Each row comes from the steps of one path. Every step used is in the known rows, and no mark comes twice. Write the path behind each row, first mark first.
In the rows, 128 means zero.
Known rows:
U, J, D: [ 73 104  92 169 162 127  85 144 148 175 117 127  86  83 151 123 134 162
  92 122 147  93 142 115  81 119 112 120 190 128 139 125]
V, X: [ 74 110 106 123 197 111 105 150 122 176  70 107  98  66 118 133 144 140
 118 119 138  87 111 112  79 107 131 121 154 132 148 121]
Z, D, J, U: [ 44 118 120 177 177 102  87 157 118 142  89  99 107  96 143 185 142 154
 143 170 151  96 127 145  86 104 127 129 157  67 130 166]
D, J: [ 80  97 118 150 194  91  85 139 123 159  97  87 103  99 149 160 156 143
 123 148 142 114 139 126  88  87 131 154 162  89 133 163]
H, X, V: [ 90  72 120 146 134 108 108 104 148 155 138  97 107 120 154 154 114 129
 117 125 139  80 152 121  72 120 104 137 196 130  90 116]
X, V, K, J, U: [ 57 132 136 139 152 145 125 143 106 116 121 104 105  90 129 141 115 151
 120 142 139  70 146 145  99 132  99  80 154 114 116 147]
K, J, D: [ 61 121  89 133 162 130 115 144 114 162  80 142  84  78 134 125 140 168
  90  98 132  66 157 121  81 137 102 109 157 163 113 150]
V, K: [ 78 107 129 118 172 131 100 138 120 146 130  97 113 104 141 130 152 124
  97 134 142  89 132 150 103 117 119 119 147  85 129 161]
V, K, J, D, Z: [ 57 127  87 117 148 113 101 152  98 149 100 109 100 106 130 135 131 168
 111 104 133  78 150 149 103 146 133 112 166 126 118 159]
K, C, L, B, X, V: [144 106 132 105 147  74  97  76 125 147 122  85 116  96 125 158 122 133
 165 117 153  74 173 117  77 110 115 113 197 150  90 145]
J, K, C, L, B, X, V: [146 107 150 108 134  73 106  78 116 158 138  79 124 101 124 159 132 134
 156 119 158  78 161 134  84 112 110 121 201 144 103 145]
L, B, X, V: [135  92 120 116 163  88 102  91 106 159 121  95 107 100 139 158 129 147
 159 121 140  64 154 124  79 106 109  98 184 158 103 142]
J, K, C: [ 57 122 141 105 159  96  95 128 166 175 139  83 127  86 148 130 187 114
  96 120 168 111 140 148  80  91 106 147 160 109 140 120]
Z, D, J, K, C, L: [ 96 123 161 131 142  66  87 115 144 162 109  66 127  92 128 169 143 111
 120 136 157 124 155 140  80 103 128 170 197  73 121 176]
C, L, B: [161 113 127  93 158  80  54 100 107 149  79  99 120  70  97 147 138 140
 136 110 145 106 152 121  54  95 131  95 181 113 115 155]
C, L, B, X, V: [153  99 127 114 145  76  96  78 102 154 110  88 109  98 123 166 114 143
 162 123 141  67 162 119  79 114 115 106 199 152  94 151]
H, X, B: [112 105 120 123 144  74  89 120 135 184 100 135 120  95 155 160 138 152
 118 137 100  98 146 133  55 110  99 130 190  94 126 109]
K, J, D, Z: [ 56 127  76 120 151  97  90 148 106 163  82 109  95  95 130 138 134 173
 114 101 131  81 153 138  87 131 129 111 171 145 116 144]
H, X: [ 73  95 120 132 139  96  96 115 144 169  90 126 111 105 141 155 146 140
  97 142 138 100 148 128  75 123 111 143 177 105 120 120]
X, B, L, C: [138 140 125 142 174  75  58 129 102 166 103 113 128  75 152 154 142 121
 156 125 155  95 134 152  62  90 112  73 184  90 116 131]
B, X, V: [ 98  94 113 132 155  88 113  98 120 167 120  88  98 105 153 159 127 139
 143 134 137  60 152 122  93 111 101 121 186 156 100 139]
K, V: [ 78 113 115 118 180  93 124 142 101 169  73 104  94  60 135 123 147 156
 104 145 122  90 164 113  64 106 100  86 159 125 119 161]
K, J: [ 74 128 125 106 182 110 111 134 109 164  82 115  95  68 139 134 136 144
 101 117 109  95 161 120  70 105  97  91 167 147 127 145]
B, L: [ 80 124 126 167 167  90  61 123 102 180  77  83 107  89 151 137 156 115
 120 131 161  71 138 123  75  90 112 118 175 121 116 141]
D, Z: [ 66 114  88 108 160  72  64 134 123 169  94  75 109  98 140 151 146 145
 125 126 135 103 136 141  84  96 138 122 173 112 125 135]
B, X, V, K: [ 97  98 134 128 158 122 127 113 109 143 149  88 109 121 149 145 127 129
 129 140 141  61 144 147 117 132 110 121 168 110 108 165]
Z, D, J: [ 71  94 128 162 197  86  91 148 117 170  98  90 104 104 161 182 146 135
 136 149 129 112 137 133  76  92 132 149 174  74 129 185]
V, K, C: [ 60 118 135  96 176 121  96 133 167 139 143  93 123  94 147 122 170 108
 106 121 165 101 155 138  96 106 119 136 144  90 122 141]
K, V, X, B, L: [116 136 137 163 178  77  96 144  70 195  58 101 109  64 141 133 133 145
 143 129 125  66 136 110  55 100 107  92 183 116 131 133]
C, L, B, X: [148 128 129  95 156  56  81  84  84 165  55 115 116  79 101 167 145 157
 153 140 140  83 158 124  83 113 124 104 180 132 124 166]
V, K, C, L, B, X: [144 134 148  82 155  70  92  86  99 147  84 110 128  89 102 158 150 145
 153 138 153  87 168 134  96 122 128 111 170 112 120 173]
C, L, B, X, V, K: [145 102 149 115 143 109 112  95  94 130 138  86 118 114 120 151 116 131
 145 130 144  68 154 143 106 133 124 109 181 107  99 177]
L, B, X, V, K: [126  96 141 115 161 121 118 108  96 138 152  94 117 119 135 146 131 135
 143 129 143  65 145 147 105 127 115 102 168 112 109 164]

Write each row's path:
[119 136 161 184 178  71 106 151  54 200  76  87 115  80 143 146 140 152
 141 142 131  80 129 129  68 101 111 116 188  92 149 147] | D, J, K, V, X, B, L
[120 119 156 102 170 126 141 115  76 136 127 111 108  98 128 141 117 146
 133 115 115  72 170 136  94 134 101  74 173 138 113 169] | L, B, X, V, K, J
[109 116 146 108 134 100  92  99 159 127 134  66 121  95 125 138 120 100
 122 117 160  98 169 125  89 117 123 147 187  95  91 159] | X, V, K, C, L
[ 91 140 145 125 154 130 126 129  78 115 110 118 112  91 114 154 119 167
 145 143 139  63 154 146  99 137 103  63 155 122 122 157] | L, B, X, V, K, J, U
[105 109 145  92 169 113 107 105 144 130 161  91 128 105 141 133 153 118
 143 113 168  83 168 136  94 112 119 119 159 113 106 144] | L, B, X, V, K, C
[ 72 109 106 140 152 156 134 142 108 140 125 128  89 102 137 121 122 158
  96  94 135  55 156 132  97 155 102 108 163 149 100 160] | X, V, K, J, D
[111 133 133 164 179  79  73 137  88 196  68  99 111  75 145 141 140 133
 142 120 132  68 122 119  61  93 113 109 185 115 135 120] | V, X, B, L
[ 78 113 146 151 197  98 156 174  72 189  72  97 101  71 121 149 141 161
 118 143 126  98 121 129  74 122 125 116 167  98 161 169] | Z, D, J, K, V, X
[ 72 123  93 125 136 103 121 134  89 149 110 102  97 118 134 147 116 173
 131 109 129  59 161 149 115 157 126 113 179 144 106 161] | B, X, V, K, J, D, Z
[113 130 131 162 164  72  59 124  96 191  85  94 114  84 161 143 146 127
 135 128 131  71 138 127  60  83 102 109 189 110 122 129] | X, B, L
[139 127 163 100 153 114 135 104  71 131 114 101 110  93 113 148 103 143
 135 117 115  76 176 133  93 140 106  80 185 134 105 183] | C, L, B, X, V, K, J
[144 145 131 143 185  76  92 145  76 170  78 117 122  57 134 143 131 138
 162 127 147  92 137 139  57 104 114  55 182  96 124 136] | K, V, X, B, L, C
[112 123 148 105 132  84 102  89 145 134 123  74 120  97 122 148 121 111
 134 132 160  90 175 128 102 127 122 149 190 104  93 165] | B, X, V, K, C, L
[116 121 118 115 191  81 123 155  94 189  72 123 104  50 131 134 129 166
 133 126  90  86 136 113  49 106 107  88 169 117 145 124] | K, V, X, B
[ 51 121 115 166 174 104  81 149 124 131  88  97 107  92 132 165 149 161
 133 171 159  98 130 137  95 100 126 132 147  80 135 148] | D, J, U
[ 79 115 115 123 200 105 139 161  93 175  52 111  91  51 110 122 136 159
 115 130 126  84 135 103  69 117 122  94 155 134 142 142] | K, V, X
[ 88 114 147 115 168 139 138 132 102 136 139  97 101  95 143 130 115 129
 107 114 113  79 162 134  92 127  97  90 173 127 110 161] | X, V, K, J
[ 78 118 140 125 161  92 138 145  86 186  97  94 106  71 136 127 159 156
  86 146 127  95 146 141  72 111  93  96 166 112 142 160] | J, K, V
[ 96 127 129 100 145  74  70 101 163 149  89  81 115  72 120 143 140 110
 117 124 157 111 166 114  73 100 123 148 185 109 105 147] | K, C, L
[ 61 141 140 136 150 129 136 133  92 123 107 112 105  94 127 153 116 159
 133 154 136  61 151 146 111 143  96  82 154 121 120 155] | B, X, V, K, J, U
[109 109 154 115 116  97  98  93 163 126 131  78 125 107 122 146 116 106
 117 124 159 101 175 126  89 133 122 158 197  88  86 152] | H, X, V, K, C, L
[ 94 121 149 113 163 126 149 120  88 143 125 104 101 100 141 142 115 141
 119 126 111  68 166 137 105 135  96  92 172 135 112 170] | B, X, V, K, J
[ 84 113 147 144 172  85 140 152  78 179  99  86 106  82 140 142 160 164
  98 161 131 109 148 139  79 106 105 118 168  91 145 179] | D, J, K, V
[ 86 112 154 152 155 103  95 138 130 198 151  81 113  89 157 136 152 135
  83 147 138 126 119 151  82  88 101 120 205  91 180 121] | U, J, K
[ 96 131 147 107 130  73  82 104 154 161 108  72 125  82 119 144 151 111
 102 127 163 115 154 138  80 103 118 155 187  99 120 148] | J, K, C, L
[ 89 118 153 143 164  96 134 149  97 194 118  89 103  67 144 123 144 158
  86 157 122 117 151 131  70 104  92  86 196 100 162 149] | U, J, K, V
[121 119 139 135 190  75 135 163  80 193  88 108 113  66 133 146 139 173
 132 140  97  98 126 128  61 106 112 112 175  92 162 138] | D, J, K, V, X, B
